What can hang from each mark:
K_526: K_113 K_394 K_664
K_113: K_526
K_69: K_394 K_664
K_740: K_394
K_664: K_69 K_526
K_394: K_69 K_526 K_740 K_856

Known rows, with every way that one mark hangs from another:
K_526{K_394{K_740 K_856}}: [ 20.0  22.7   1.4   6.9 -17.3 -10.6  14.3  29.2 -14.2  -2.3  20.5   7.7
 -43.1 -42.1  49.6 -18.4  14.6 -11.9  15.1  22.7 -33.7]
K_526{K_113 K_664}: [ 21.9   0.6  11.4 -17.9  15.2  17.4 -16.1   3.1  14.6  25.1   9.3 -10.8
  14.6   6.5  -8.5 -14.4   4.2  24.7  -7.8  -5.7  -3.7]
K_69{K_394{K_740} K_664{K_526{K_113}}}: [ 20.9 -10.5  18.1  16.7  -7.2  35.9 -19.4  -7.5  -3.0 -39.1   1.1 -15.3
  18.0  62.6  14.6  15.0  25.3 -31.5 -45.6   8.0  -4.1]
K_740{K_394{K_69 K_526{K_113} K_856}}: [ -4.7 -25.6 -17.8  -6.7  -6.7 -49.4 -31.6  21.9  -3.4  12.3  -8.8   1.5
 -26.2 -48.2 -13.8 -24.7 -37.6  -3.1  42.0 -21.4  -2.0]
K_113{K_526{K_664}}: [ -3.3  32.5 -16.6  30.9   7.9   3.7 -12.7 -23.2  22.0  13.5 -29.2   5.1
  21.4  32.4 -28.9   2.2   9.5  30.5  -1.8  -5.2  -0.9]
K_740{K_394{K_69{K_664} K_526{K_113}}}: [-10.8 -30.7  -7.1 -15.4   3.1 -11.5 -13.9  -1.0  11.4  -7.0  -3.5   5.4
 -10.0   4.6 -37.7 -10.4  -3.9   4.9  20.5  -7.0  16.4]
K_664{K_69 K_526{K_394{K_740 K_856}}}: [ -4.2  -7.1  12.5  11.8 -21.7  -3.7  50.3  10.6 -28.4 -14.5  20.1  -4.2
  -2.9 -20.9  29.9  12.3   7.0 -27.7 -15.0  -4.3   9.9]
K_740{K_394}: [ 14.3  31.5 -10.0  -8.4 -15.8 -18.7  -6.1 -20.3  34.6  17.7  16.7   2.9
 -13.2  25.1  -1.9 -40.8  -1.0   8.0 -10.8  -1.9   4.3]
K_664{K_69{K_394}}: [  7.6  39.9   8.5  10.9  -9.3   5.0  18.2 -49.2  18.0 -13.1 -19.2  -5.3
  10.0  37.5   7.1  -2.8   6.9   1.7 -34.9  25.5   6.6]
K_526{K_113 K_394{K_69{K_664} K_740}}: [  8.4 -24.2  39.0 -25.5  -9.7  26.9   4.8  14.4  -5.5 -50.6  10.4   0.0
 -32.7 -14.9  19.3  29.6  35.8  12.6  18.4  33.1 -19.8]
K_394{K_526 K_856}: [ -5.3  17.3 -51.5  17.2  11.7 -21.7  -0.7  37.7   2.6  34.5   8.8  16.2
  -1.8 -21.0   5.0 -22.6  -6.8 -17.8  17.1  -5.9 -20.1]
K_526{K_113 K_394{K_69 K_740} K_664}: [  2.3 -17.4  50.5 -48.1 -10.9  18.6 -13.3  -2.6 -14.6 -24.3   9.4  -2.6
 -32.3 -35.5  22.2  34.7  -5.0  25.3  19.2   8.2  -8.3]
K_526{K_113 K_664{K_69}}: [  8.2  -8.9  18.9 -21.1  15.0  18.3  10.1 -14.6   2.9  15.1   2.4 -15.5
  26.4  -2.7 -15.8 -14.2   5.2  28.7 -11.2  -0.7  16.5]
K_740{K_394{K_69 K_526}}: [-26.5   8.9 -24.5 -22.3 -11.4 -34.7 -11.9 -16.2  18.4  11.1   7.6  17.5
 -18.7   5.4 -16.9   6.4 -34.6  -0.2  20.9 -11.2  15.5]
K_664{K_69{K_394} K_526}: [  0.6  14.7   9.2  20.9 -15.9  10.4  25.6 -48.5  13.0 -18.6 -10.9 -12.2
  38.8  65.9  -2.1  23.6  -2.4 -15.6 -56.4  -2.9  26.1]
K_526{K_113 K_394 K_664{K_69}}: [ 11.4  -4.1  47.4 -19.1  12.2  15.0  30.2 -23.2  -6.0  -1.0   4.5 -17.1
  16.2 -17.8 -10.0  -8.5   6.6  31.4 -10.3   5.4  19.1]
K_526{K_394{K_69 K_856} K_664}: [  9.7 -14.9  25.3   5.8 -18.6   0.1  42.8  -1.8  -0.9  10.0 -32.9   8.7
 -34.5 -53.7  -0.7  14.4  -4.7  41.3  32.5  -1.4   2.6]
K_740{K_394{K_526{K_664}}}: [-17.9  22.2 -21.4   1.1   8.0 -21.0  -0.9 -28.4   9.1  49.3   9.2  13.4
  -2.0   8.7 -32.1 -38.5 -31.1   6.1   1.9 -21.6  35.4]
K_394{K_69{K_664} K_526 K_856}: [-14.4 -26.4 -38.5  24.9   3.4  -1.4  29.9  33.0   2.8   9.8 -25.3  22.1
 -16.4 -24.5 -19.0   7.9  17.5   4.6  40.4   5.0  -8.5]
K_394{K_69 K_526}: [-33.2   6.9 -30.4 -22.1   1.1  -7.5  -9.7   9.2  15.3   6.6  12.8  20.4
  -6.8   6.7  -0.9  39.7 -11.2   1.8  20.8   0.2  -5.5]
K_113{K_526{K_394}}: [  0.1  44.4  -1.6  26.5   0.0  -4.4  -8.1 -19.7  23.3 -21.1 -12.1   5.0
   8.2  29.9  -9.2   9.0  20.8  15.3  -2.8   9.2 -19.5]
K_394{K_526{K_113 K_664} K_856}: [  3.2 -12.5 -24.7  10.5  26.6  -9.8 -14.7  36.7 -15.4  48.1  -5.6  -0.2
  10.3 -40.6 -11.4 -31.5 -17.0   1.4  20.7 -22.7  -9.5]
K_740{K_394{K_69{K_664} K_856}}: [ 18.1 -26.3  -7.4  20.5 -31.3 -13.8  36.0  -1.3  19.5   1.7 -36.6   8.0
 -42.3 -19.6 -23.5 -32.9  17.3  24.5  30.2   0.9   5.8]
K_113{K_526}: [ -1.9  39.9 -27.3  25.8   3.6  -4.3 -24.1  -9.7  31.2  -3.5 -12.3   7.2
  17.6  38.4 -13.1   4.6  21.5   8.2  -3.9   6.0 -23.6]

Rows:
[-16.0  38.0 -11.4  17.0  13.7   3.6  -8.8 -39.3   6.8  27.4 -22.8   9.5
  16.0  33.0 -11.2   0.9 -22.8  -3.4 -15.5   1.2  20.6] : K_69{K_394{K_526{K_664}}}
[ -5.3  38.2 -33.1  29.1  -4.0 -19.7 -21.2  12.4 -20.3   4.3  -6.3  13.3
 -23.1 -15.3  38.4 -15.4 -16.5 -44.9   4.3  15.8 -23.9] : K_69{K_394{K_526 K_740 K_856}}
[ 12.1  12.7  36.7  -9.6  -3.1  18.0 -11.8 -40.8 -19.3 -14.5 -12.2 -18.0
   3.7   2.1  19.6  -7.0  -7.4  -0.3 -26.4  20.0  10.6] : K_526{K_113 K_664{K_69{K_394{K_740}}}}
[ 18.1 -31.1   0.7   7.7   7.8  30.4   4.9  16.6  19.1 -10.5  14.2 -12.2
  37.0  58.7 -17.7   8.1  37.3  -1.7 -32.3 -11.7   1.9] : K_69{K_664{K_526{K_113}}}
[ 38.9  11.3  -7.7  58.0 -11.7  15.2  29.5  -9.1  16.3  -3.6 -46.5   0.5
 -11.0  17.3  -0.6 -34.9  35.7   0.9 -12.6  26.4 -15.6] : K_69{K_394{K_856} K_664}
[ -8.0   4.2  -6.6 -17.0  18.2 -19.4 -27.4 -15.2   1.5  41.3  16.0  -4.1
   8.9  -1.9 -31.0 -43.1 -36.1   4.0   3.6 -24.7  25.0] : K_740{K_394{K_526{K_113 K_664}}}
[-41.0  16.4 -21.6 -18.1  14.8   2.4  19.2 -10.4 -24.9  24.7  24.5  14.3
   9.7 -13.0   3.7   2.4 -13.5 -13.5   1.6   5.7  31.4] : K_394{K_526{K_664{K_69}} K_740}
[ 19.1 -25.9 -12.6  22.0 -16.5  12.7  37.2  21.9  18.4  -5.4 -34.8  11.6
 -28.2 -18.5  -8.1   1.5  36.5  24.0  29.2  14.3 -15.7] : K_394{K_69{K_664} K_856}
[ -8.5  25.2   4.8  -7.8  15.4   7.7 -50.1 -14.8 -21.3   5.2   6.6  -1.8
   3.9   5.4  19.3  -0.6 -24.9 -22.6 -11.2   6.7  -1.0] : K_69{K_394{K_526{K_113 K_664} K_740}}
[ -2.2  19.2 -43.2  20.8  -2.3 -48.9  -3.6  12.7   4.5  40.2   4.9  14.3
 -19.3 -22.4  -9.0 -55.5 -24.5 -17.7  19.0 -16.8   2.3] : K_740{K_394{K_526 K_856}}
[ 28.5  -7.0  -5.2  65.2 -16.4  17.4  35.6 -11.1  14.2  -7.1 -40.9  -5.9
  13.5  49.3  -9.3  -8.2  26.8 -14.4 -34.4  -2.4   5.4] : K_69{K_394{K_856} K_664{K_526}}
[-17.9  25.0  -2.7 -14.1  13.0  -2.2 -31.1 -12.9 -26.1 -26.1  13.3  -5.5
  11.8   8.8  25.2   1.7 -16.3 -41.4 -14.6  21.7  -4.1] : K_664{K_69{K_394{K_526{K_113} K_740}}}
[-13.7   4.6 -11.4 -30.9  26.1   5.0 -38.7  23.6 -20.2  20.9  35.9   6.6
   5.8 -13.2  13.4  -3.2 -16.1 -15.3   7.9  -1.0  -4.7] : K_394{K_526{K_113 K_664} K_740}
[ -1.4 -52.1  13.2 -21.4 -12.4  31.0  -6.7  23.6  -0.4 -41.2  18.1  -6.3
   2.3  28.1   7.6  50.0  25.7  -7.5  -8.2  -5.6  -4.1] : K_394{K_69{K_664{K_526{K_113}}} K_740}
[  0.6 -34.4  39.3 -24.7 -12.8  11.0  -4.6   3.2   9.8 -31.7  10.6 -13.0
   9.1  17.5   6.4  61.8  -2.3  11.6 -11.7 -21.0   1.0] : K_664{K_526{K_113 K_394{K_69}}}
[-28.5  -2.1  -3.0 -27.3  26.6   3.8 -11.4   4.0 -33.3  16.9  33.6  -2.9
  14.6 -25.2   2.6  -4.0 -16.8 -13.4   3.7   0.6  18.2] : K_394{K_526{K_113 K_664{K_69}} K_740}
[-12.4 -31.4  -3.0  -9.3 -23.0  30.9  20.9   7.2   7.8 -33.1  11.9   9.7
  -6.1  36.5   5.3  55.4  27.5  -5.5 -12.2   2.1   6.3] : K_394{K_69{K_664{K_526}} K_740}
[  7.8  -1.7 -28.1   7.9   7.2 -45.6 -30.1  28.7  -2.6  30.0  10.2  -3.0
 -13.4 -33.6 -10.4 -63.2 -24.9 -17.5  19.0 -21.4  -9.4] : K_740{K_394{K_526{K_113} K_856}}
[-29.5 -20.0  -4.5 -44.0  11.0   4.8 -39.1  17.6 -21.3   7.7  16.5   8.2
 -11.7 -27.5   7.6  33.8 -26.0  -0.6  27.9  -5.6  -2.7] : K_394{K_69 K_526{K_113 K_664} K_740}
[ 11.1  -9.8  37.5 -37.1  -8.7   3.9 -13.3   6.1  15.5 -29.1   9.8  -5.9
 -15.6 -13.1  16.1  34.8   6.1  26.8  13.7  11.5 -19.0] : K_526{K_113 K_394{K_69}}
[ 22.0   3.0  36.7 -18.3  12.5  16.9  -0.4  -7.8   6.4   9.6   4.0  -9.7
   3.8  -6.9  -0.3  -7.6   8.2  31.2  -6.4   0.0  -2.9] : K_526{K_113 K_394 K_664}
[ 24.2  10.1  13.9  21.6  -4.4   1.0  42.3   1.1   0.7  27.3 -15.5   4.6
 -19.5 -35.5   3.5 -22.4   6.9  26.9  12.0   0.0  -3.1] : K_526{K_394{K_856} K_664}
[ -0.6  13.8  15.6  52.4  -0.6  -8.8  42.9 -26.0 -12.0   4.5 -57.4  -2.9
  11.0 -32.1 -31.2 -13.6  13.4  30.9  10.8  -5.5  12.3] : K_113{K_526{K_394{K_856} K_664{K_69}}}
[-16.4  21.5 -50.4   7.0   4.5 -21.6 -12.9  45.5 -18.8  23.3  28.9  18.1
 -21.3 -35.9  31.0 -19.6  -8.2 -35.2  24.6   6.6 -28.6] : K_394{K_526 K_740 K_856}
[  1.9   1.5  25.2  -8.8 -12.0  12.0 -17.7 -24.8 -15.0 -40.2  12.9 -25.3
  26.6  42.5  27.1  23.5  -6.5 -34.8 -51.3   1.8   7.6] : K_664{K_69{K_394{K_740}} K_526{K_113}}
[ 13.2 -48.2  28.6  -2.8 -19.8  -6.0   6.0  26.5  -5.2 -21.4 -10.0 -13.8
  -7.3 -21.1   8.3  38.1  -7.1   8.6   7.8 -27.5  -9.7] : K_664{K_526{K_113 K_394{K_69 K_856}}}
[-10.3  20.8  -1.5   1.7  19.4  -5.2 -18.1 -23.6  -7.3 -10.2  -1.1 -10.4
  30.8  21.3  -0.4  -1.2 -16.5 -19.1 -21.7  11.5   5.5] : K_664{K_69{K_394{K_526{K_113}}}}
[-19.8 -27.6 -13.6 -28.7  13.8  16.3 -21.3  33.2 -11.2 -23.5  20.9  13.2
 -12.1  -9.0   3.6  29.2  10.2 -12.6  28.6  18.3 -14.5] : K_394{K_69{K_664} K_526{K_113} K_740}
[ 15.5 -30.3  28.7   9.9  -3.8  -6.2  35.8  15.8 -13.7 -16.0   3.5 -24.9
  21.3 -16.3   3.8  -2.2   4.4  -5.6 -21.4 -19.6   8.5] : K_664{K_69 K_526{K_113 K_394{K_856}}}
[  2.1 -19.5   4.0 -15.2   3.6  12.0   5.3  -0.4   6.7  -8.9  24.1 -22.6
  48.7  34.3  -5.6  15.6   9.7  -5.6 -39.2 -15.3  10.5] : K_664{K_69 K_526{K_113}}
